What can hang from each mark:
Z34: Z205 Z962
Z559: Z74 Z205
Z74: Z539 Z559
Z962: Z34
Z539: Z74 Z205
Z205: Z34 Z196 Z559
Z196: Z205

Each row was made from one small tree. Brackets hold a mark, then the marks that hang from it, in the order of their numbers. Every link used is in the known rows. Write each row's tree.
Known rows:
{Z559 {Z74 Z539} {Z205 {Z34 Z962} Z196}}: [  7  -1  17   2   1  -7  -1  -7  -2   7  10  -6  -5   5  -3 -10]
{Z34 {Z205 Z559} Z962}: [  4   6  -4   3  -1   2  11  -3   4   9 -10   0   6 -15  11   9]
{Z962 {Z34 {Z205 Z196}}}: [ -9   0  -7   0   9  -5  -1 -11  -4  -8  -5   4   8  -6  29   2]
{Z196 {Z205 {Z34 Z962} {Z559 Z74}}}: [-2  8  2 13 -3  4 -2  7 13 11  1 -7 -3 -3  2  0]
{Z34 Z205}: [  1   0  -3  -5  -6  -6   8 -22   0  -3 -13   2  13 -14  -1   7]
{Z559 {Z74 Z539}}: [  3  -3  -6 -11  -4  -6  11 -19  -3  -4  -1  -2   6   3 -38  -5]
{Z559 {Z74 Z539} {Z205 Z34}}: [  7  -6  13  -4  -1  -8   2 -13   9   8   0  -4   2   7 -23  -9]
{Z34 {Z205 {Z559 {Z74 Z539}}} Z962}: [ 9  3  6  4  0  5 10 -1 -4  9 -4 -8 -3 -3 -4  1]
{Z34 {Z205 Z196}}: [ -2  -2   0  -2  -8  -5   0 -12 -14 -11  -3   4   8 -11   6   7]
{Z205 Z34 Z196 Z559}: [-12  -2 -13   7  -3   2  -9  16  -3  -3   9   9   0   6  -5   5]
{Z962 {Z34 {Z205 {Z559 Z74}}}}: [-7  0 -5  6  4  6  0  0 13 12 -7 -3  4 -6 16 -1]
{Z962 {Z34 {Z205 Z196 Z559}}}: [-10   0 -10   6   7   4  -3  12  -3  -3  -1   5   3   0  26   3]
{Z539 Z74}: [ -3  -2 -11 -27  -5  -2   5 -20   8  -9  -6   0   6 -12  -8   4]
{Z539 Z74 {Z205 Z34 Z196 Z559}}: [  0  -3   2 -11   2   9 -20  21 -11 -14   5   2 -12   1  16   5]
{Z539 {Z74 {Z559 {Z205 Z34 Z196}}}}: [  0  -8  14 -21 -10   4  -5   0   0 -12   6  -2  -6   4   3  -2]
{Z962 {Z34 Z205}}: [ -6   2  -9  -3  10  -7   7 -20  10   0 -15   2  12  -9  21   2]
{Z34 {Z205 Z196 Z559} Z962}: [  1   5  -1   7  -4   5   3   6 -10   1   0   2   0 -12  18   8]

Which tree is each row?
[ 3  7  5 11  5  2  2 11  3  3  2 -9 -7 12 -8 -3] => {Z196 {Z205 {Z34 Z962} {Z559 {Z74 Z539}}}}
[  0  -3   1   4 -13   7   0  -2   2   9  -5  -3   4 -12  -5   4] => {Z34 {Z205 {Z559 Z74}}}
[  3   3   4  -8   5   9 -15  17  -8  -6   5  -1 -14  -6  28   4] => {Z539 Z74 {Z205 {Z34 Z962} Z196 Z559}}
[  9   1  12   2   8  -3  -6  -4 -20  -6   6  -4 -11   4   1  -7] => {Z559 {Z74 {Z539 {Z205 {Z34 Z962} Z196}}}}
[ -7   2 -12   3   9   1   5   2  12   5 -12   4   8  -4  19   3] => {Z962 {Z34 {Z205 Z559}}}
[ 16  -5   7 -20  -4  -5  25 -12  -1  -8  -5  -1   7  12 -41  -7] => {Z74 Z539 {Z559 Z205}}
[ -4   5 -14   6   4   1   4   3  16  11  -1   4   2  -3   0   5] => {Z205 {Z34 Z962} Z559}
[-1 -4  5 -2 -5 -9 -5 -5  3  1  4  6  5 -1 -2 -2] => {Z559 {Z205 Z34 Z196}}
[ 4 -1 -6  2  3  2 -4 10  3  1 -6  6  0  0 -7  3] => {Z539 {Z205 Z34 Z559}}
[  4  -7  14  -1  -4  -7  -6  -3  -5   0  10  -2  -3  11 -17 -10] => {Z559 {Z74 Z539} {Z205 Z34 Z196}}
[ -7   4  -8   3   4  -6  -2 -10   0  -2   5   5   2  -5   8   3] => {Z205 {Z34 Z962} Z196}
[10 -1 14 -6  3 -3 12  0 -8 -7  6 -2 -5 16 -9 -7] => {Z74 Z539 {Z559 {Z205 {Z34 Z962} Z196}}}
[-2 10 -5 10  3  0  3  9 13  3 -3  0  1  0  7  5] => {Z196 {Z205 {Z34 Z962} Z559}}
[  6  -5   9  -1   3  -3 -11  -1 -23 -13   6  -2  -8  10 -12  -6] => {Z559 {Z74 {Z539 {Z205 Z34 Z196}}}}
[ 5  0 11 -3 -5 -1  8 -4  2  1  5  0 -1  1  2 -4] => {Z74 {Z559 {Z205 {Z34 Z962} Z196}}}
[-2 -2 -3  4 11  4  4  4  3  4 -6 -4  0  9  5 -4] => {Z962 {Z34 {Z205 {Z559 {Z74 Z539}}}}}
[ -4  -4  -7   4   1   3  -1   8   4   5   5  -1  -4  16 -28  -2] => {Z205 Z34 {Z559 {Z74 Z539}}}
[ -8   4 -11   9   2   2  -5  12   1   4   9   6  -3   0   8   5] => {Z205 {Z34 Z962} Z196 Z559}
[ -6   1   0  10  -8   4  -7  10   9   3   1  -4   0   4 -10  -1] => {Z196 {Z205 Z34 {Z559 Z74}}}
[  0  -5   3   8  -6   7 -18  17 -12   0   8   2  -9   1  -3  -2] => {Z539 {Z205 Z34 Z196 {Z559 Z74}}}
